Each row comes from the steps of one walk. Every step used is in the known rows, and no mark comes twice. Write the walk behind each row, first mark first.
Known rows:
lomovub-sazo-zugisup-lofo: [  8.5   3.1 -12.8  -6.7   7.0 -31.7  10.4  -3.0 -22.2  19.8 -13.6 -16.4
  -8.2 -12.8  15.2  -9.1 -11.3  22.1 -12.6  10.0  -9.2   4.8]
lomovub-sazo: [-17.6   4.4  -7.5  22.1  11.7 -25.2  32.4  18.0  -2.5  20.7  -6.7   1.7
   7.2 -19.8   2.5  -6.6  -6.5   7.7 -12.5   4.5 -11.3   1.5]
zugisup-lofo-sopo: [ -8.3 -18.3  14.2   3.4 -32.8   6.7  -4.9 -17.3   5.5 -13.3   3.1 -14.8
   4.8   0.8  -0.6  -8.5 -11.1  22.1 -27.2   7.5  13.4  11.6]
sazo-zugisup: [ 10.0  -6.6  -5.5 -20.4  12.9 -20.2   1.1   7.1  -8.3  13.6 -18.5 -17.3
 -18.4  11.8  -9.1  -6.1 -26.0  23.2  -2.3  -8.2 -12.3 -14.4]
lofo-sopo: [-23.2  -5.8   5.0  18.8 -16.6  -0.3   4.3  -2.2  17.5  -6.5  -5.2   4.2
   8.2  14.1 -15.1 -14.5 -15.9  12.7 -13.9   2.5   5.4   1.3]
sazo-lomovub: [  6.5  -8.5  -3.5 -13.2   1.0   6.6   7.5  21.3  18.3  -3.4   1.8   0.2
  -2.1 -10.9  -0.1   8.8   0.3  -4.3 -17.8 -16.7 -22.6 -13.0]
sazo-zugisup-lofo: [ 18.8 -17.9   1.6 -34.7  -2.1 -13.1  -6.2  -9.9 -18.1   3.8 -10.6 -29.1
 -20.7   5.1   2.0  -0.6 -20.5  31.5 -11.7  -1.2  -0.5  -3.7]
sopo-sutuv: [ 11.2 -32.6  17.4   1.4  24.9  -5.1  25.4  13.7  15.7  -0.9   4.8   9.2
  10.4   9.0  -7.8 -10.8  -2.3  26.7 -13.1 -23.3   6.2   5.6]
zugisup-sutuv-lomovub: [  0.4   3.1   2.4 -21.1  20.8  22.2 -19.3   6.4   7.9   6.2   6.8   5.1
 -25.3  13.6   2.6  -2.5   9.6  -9.6  21.0 -24.2 -11.0  13.8]
sutuv-zugisup-lofo: [  5.8 -12.9   3.6 -32.1 -33.7  -9.0   3.2  11.6 -18.1   9.2  -8.0 -24.0
  -5.6 -32.6  20.9  19.9 -15.3  30.6 -23.6  -5.1  12.4  17.6]
sazo-lomovub-lofo-sopo-sutuv-zugisup: [ 18.1   6.6   4.9   2.6 -12.9  -3.6   7.1   6.4  26.3  -9.4   3.5  14.9
  36.4 -19.7   6.7   2.8  25.5   3.4 -24.5 -18.7  20.0  12.3]
sopo-sazo-lomovub-lofo: [  5.2  -3.5   0.1  11.9 -15.4   9.4  31.5  -2.0   4.7   0.3  14.0  -7.7
  27.9 -31.3   7.3  20.4   3.2 -20.7 -10.6  -8.4  -0.7 -12.7]
lomovub-lofo-zugisup-sutuv-sopo-sazo: [ 10.2  16.9  19.4  23.9  20.6 -18.1   1.0   9.9 -20.5   9.7  22.1   1.3
   3.6 -13.5 -23.6   9.7  29.8 -37.7   9.5  18.4   8.1  -7.7]
zugisup-sutuv: [ 11.7  -7.7  -0.1  -9.9  17.7   8.0  -3.8  18.3  -3.1  10.9   4.7   8.0
 -18.9   4.0  -9.6   3.6  -6.8   7.8   4.8  -6.6 -19.1   6.1]
zugisup-sutuv-sopo-sazo: [ -8.0   6.2  -9.4   3.4  15.8  22.0  -7.9   6.5  -6.8  -7.2  12.4   8.3
 -20.1   3.1 -10.7  21.9   2.7 -22.2  26.7   5.9 -22.1 -15.1]
sazo-zugisup-lofo-sopo-sutuv: [ 19.0 -22.9   6.4 -12.0  -1.4  -7.1 -11.2 -20.6   3.1 -13.8  -8.9  -2.0
   0.7  26.4   0.3 -23.6 -12.0  41.3 -14.5  -1.7  18.6   9.7]
lofo-sopo-sazo: [-31.0  -6.6   0.0  33.5 -34.5  12.2  16.4 -10.6   9.4 -10.3  -6.1   5.5
  22.7   7.1  -2.8  -6.8 -25.1   2.5  -3.0  14.0  10.7  -1.4]
sopo-sazo-lomovub-lofo-zugisup: [ 13.3  -0.1  13.4  17.2  -8.3  -9.9  24.4  11.2  -3.0   7.2   9.8  -2.3
  30.4 -32.6   0.1   9.5  11.5 -28.2 -13.2   8.0   3.5 -10.4]
sutuv-lomovub-sazo-zugisup-lofo: [ -9.1  12.6 -10.4 -22.3   5.4 -10.0  -9.3 -13.7  -7.1  12.3 -12.5 -15.4
 -12.8   0.3  26.2 -12.9   7.1   2.0   3.3  -8.8  -0.9  12.8]
sutuv-sopo-sazo: [-32.3   2.7  -4.5  14.1  -3.8   8.3  10.7   3.7  -2.0 -13.6   8.8 -10.5
  -3.6  -3.9 -10.0  22.0  -5.3 -17.4  12.1   4.0  -9.3 -28.7]
lofo-sopo-sazo-zugisup-sutuv-lomovub: [-15.9  11.3 -15.0   1.5 -13.6  24.6 -24.8 -22.3   5.5  -3.2 -15.6  13.1
  -4.8  31.8   8.9 -14.0 -12.1  -7.8  30.7   8.0   4.2   8.3]
lofo-zugisup-sutuv-sopo-sazo: [  0.1   9.0   7.5  13.9  23.3  -5.9 -16.0  29.0 -18.3   7.7   9.3  19.9
 -15.3  -0.4 -18.2   4.4  13.1 -28.1  21.7  27.3 -12.8 -12.7]

Which walk is each row?
[  8.5 -19.6  -1.6 -14.7 -21.0  -1.0   9.0 -17.3 -22.7   1.5  -9.0 -25.2
  -4.4  -4.7  17.2   7.1 -33.4  19.0  -2.0   8.6   3.5  -5.3]	sopo-sazo-zugisup-lofo
[ -5.6 -13.1  -8.6   3.6 -16.9  17.1  23.0  13.1   7.2  -3.2   1.9   2.7
  13.3 -20.5  13.1  16.1 -11.9 -11.0  -4.3  -4.0 -15.4 -15.3]	sopo-sazo-lomovub
[ -7.4   0.4  -8.3 -12.6  -9.0   3.3  -6.7 -17.4 -18.9 -17.4   2.1 -25.0
 -17.4  -0.1   1.0  18.2 -10.9  -4.4  11.9  10.7  -5.5 -26.2]	sutuv-sopo-sazo-zugisup-lofo
[ 14.8  16.2 -17.8 -25.4  38.5  -1.7 -29.2   7.8  -9.0   2.1  -3.5  -0.3
 -44.5  24.8 -18.5   5.2  -0.2   0.0  24.5  -0.5 -26.9 -18.1]	sazo-zugisup-sutuv-sopo
[ -1.5  11.3 -16.2  -2.5  15.2  29.2 -12.1  14.1   3.4 -14.9  17.7  16.0
 -19.1  -2.4  -2.3  26.8  14.0 -34.8  25.5   1.5 -33.8 -19.2]	zugisup-sutuv-sopo-sazo-lomovub
[ -5.2 -23.6  22.1  -8.6 -16.0  19.6 -10.8 -25.5  25.9 -25.8   8.8   1.0
  14.1  22.0   9.6 -20.8  13.6  18.7 -13.5 -15.9  31.4  29.4]	zugisup-lofo-sopo-sutuv-lomovub
[-19.9  20.9   4.0   6.0 -18.5   3.1  -5.5 -38.6  10.4  -2.9  -5.7 -13.9
  16.9  13.8   5.1 -10.7   4.3 -16.6  13.9 -11.2  31.8   5.6]	sutuv-lomovub-lofo-sopo-sazo-zugisup
[ 19.9  -6.2  17.8   0.3  28.2 -17.0 -10.0  36.3 -14.5  22.5   0.4  19.2
 -15.9   0.7 -17.0 -11.2   1.4  -1.2   0.7  15.8  -9.9   7.6]	lofo-zugisup-sutuv
[ -2.2  11.1 -19.0   4.9  21.0 -35.9  15.7  12.5 -14.4  26.2 -22.5  -1.9
  -6.4  -4.5   2.6 -13.6 -14.6  16.0  -3.8   6.7 -16.5  -5.8]	lomovub-sazo-zugisup
[ -4.6  -2.2 -12.8 -13.6 -64.4  17.2  -2.9  -3.2  -2.1  -8.5 -10.8   1.1
  18.6 -30.1  35.9  20.2 -11.8  11.4 -19.7  12.7  14.9  16.5]	sutuv-zugisup-lofo-sopo-sazo-lomovub
[  0.1  12.2  -5.0  -8.0  31.1  11.1 -18.3  15.6  -0.4  -4.5  14.3   3.9
 -32.3   8.8 -23.3  14.2  11.9 -12.4  17.6  -5.3 -26.2 -12.7]	zugisup-sutuv-sopo
[ 12.3 -20.0   7.1 -14.7   4.7 -11.8  20.8  28.1   4.4   7.0 -10.6  10.6
  11.0 -11.0   9.3   4.0  -4.4  35.9 -12.7 -20.0  13.8  17.8]	sopo-sutuv-zugisup
[ -2.3  19.5   9.8   1.9   6.3  17.1 -19.3 -17.1  16.3  -0.2  13.0   4.9
  -0.6  12.5  -6.5  -8.6  25.0 -18.4  12.9 -17.3  13.1  22.8]	zugisup-sutuv-lomovub-lofo-sopo
[ 15.3  -5.2 -15.3 -11.1   9.2   6.4   1.2   2.1 -21.0  15.3 -11.0   4.4
 -14.8   8.7   8.9   5.0 -28.6   7.9  24.6   8.3 -14.3  -6.9]	sopo-sazo-zugisup-sutuv
[ -4.3   2.7 -14.3  12.7 -11.3  15.0 -10.3 -15.1  -4.7  -0.1 -15.0  13.7
  -0.5  24.1   1.1 -12.0 -25.6   6.8  20.2  20.5  -1.7   0.1]	lofo-sopo-sazo-zugisup-sutuv
[ -4.7  20.4   6.4  18.6   3.0  -9.6   5.8  10.9  -0.1  -9.2  18.6  -3.6
  12.8 -23.9 -14.3  19.5  29.7 -47.2  -0.8  11.2  -3.4 -27.8]	sutuv-sopo-sazo-lomovub-lofo-zugisup
[-15.6 -20.8  10.0  15.7 -47.5  13.3   6.8 -27.1  -0.1 -18.2   5.3 -11.7
  17.3  -2.6  12.1  -1.5 -18.2  14.9 -15.4  17.0  17.5   9.8]	zugisup-lofo-sopo-sazo
[ -1.8 -11.1 -10.9  -4.6  -5.7  -7.4  14.6  -1.7 -14.9  11.7 -16.0 -13.1
  -2.1   1.1   6.0   2.3 -34.0  11.0   9.2   4.1  -5.0 -13.7]	sopo-sazo-zugisup
[ 12.3  22.3  -3.4 -15.5  16.9   4.8 -33.2 -22.5   4.0   2.7  -5.3  -0.5
 -14.5  30.2  -5.2 -17.6  12.5  -7.3  21.4 -12.7   7.5  12.5]	sazo-zugisup-sutuv-lomovub-lofo-sopo
[ -9.3  15.6  -5.3  12.6  -4.8   9.3  10.4  -2.5   5.2 -18.5  20.6 -12.9
  10.4 -21.8  -7.5  29.0  22.1 -41.2   2.6  -8.1 -11.2 -30.4]	sutuv-sopo-sazo-lomovub-lofo
[ -5.7  -5.3   2.0 -14.3 -49.7  -3.4  -5.9  -2.0  -6.2   1.0 -13.6 -13.2
   5.6 -20.3  18.5   9.0 -16.4  29.5 -25.4   5.2  21.7  23.8]	sutuv-zugisup-lofo-sopo
[  2.1  30.7 -27.2   0.7  42.2 -20.1 -11.1  13.1 -17.8  16.8 -10.0  11.3
 -29.2   5.2  -7.4  -3.0   8.1  -5.3  20.7  11.1 -33.5 -12.7]	lomovub-sazo-zugisup-sutuv-sopo
[-11.6  -2.8   7.8   6.6  27.7  -6.3  18.9   6.9  19.0   3.9  -1.3  17.0
  15.1   4.7  10.8 -18.8  22.0   3.1   0.7 -29.9   7.6  16.0]	sopo-sutuv-lomovub-sazo
[ 12.1  -9.9   3.2 -20.0  24.6  -8.5   3.6 -12.0   7.9   0.6  -4.8   3.4
   3.5  12.0  24.8 -23.7  19.6  18.2   0.8 -22.4  12.5  21.5]	sopo-sutuv-lomovub-sazo-zugisup-lofo
[ 10.2  12.6   0.4  21.9  -8.5  -0.5   2.7 -28.0  -8.0   4.5  -0.4   0.7
  14.7   6.9  -8.6  -3.6  -5.1  -4.5   9.4  12.0  14.5   4.3]	lomovub-lofo-sopo-sazo-zugisup-sutuv
[-27.2   3.9   4.5  26.8   6.6   3.4   5.6  -8.0  34.9 -11.1  -5.8  29.2
  25.6  22.6   4.2 -33.0  20.6   4.4  -1.4 -13.0  19.6  23.6]	lofo-sopo-sutuv-lomovub-sazo
[ 25.7  23.4  11.4  -2.9  30.0 -13.6 -17.8  22.8   2.5  -1.6  25.6  12.2
  -5.3 -14.4 -23.6  11.8  48.5 -41.3  -1.5   0.9 -15.5 -14.4]	sazo-lomovub-lofo-zugisup-sutuv-sopo
[  6.6 -32.9  20.3   4.2 -18.1   7.9   2.1 -17.7  16.0 -24.0   7.7   1.4
  18.7  14.0  -0.8 -17.0  -0.6  33.8 -27.8  -1.7  22.6  21.6]	zugisup-lofo-sopo-sutuv
[  9.2  12.2  -1.6   2.7  22.2   5.4 -19.1  30.6  -5.9   0.4  10.9  27.7
 -12.3  -5.9  -9.8   9.6  24.1 -40.6  18.0  22.1 -21.3 -18.4]	lofo-zugisup-sutuv-sopo-sazo-lomovub
[ -8.6   4.9  17.1  27.5 -16.6 -13.1  14.0 -16.3  11.8  -1.4   8.6 -11.7
  22.8  -1.3 -22.3  -9.3   3.4   1.0 -22.2  -2.7  22.5   6.3]	lomovub-lofo-sopo
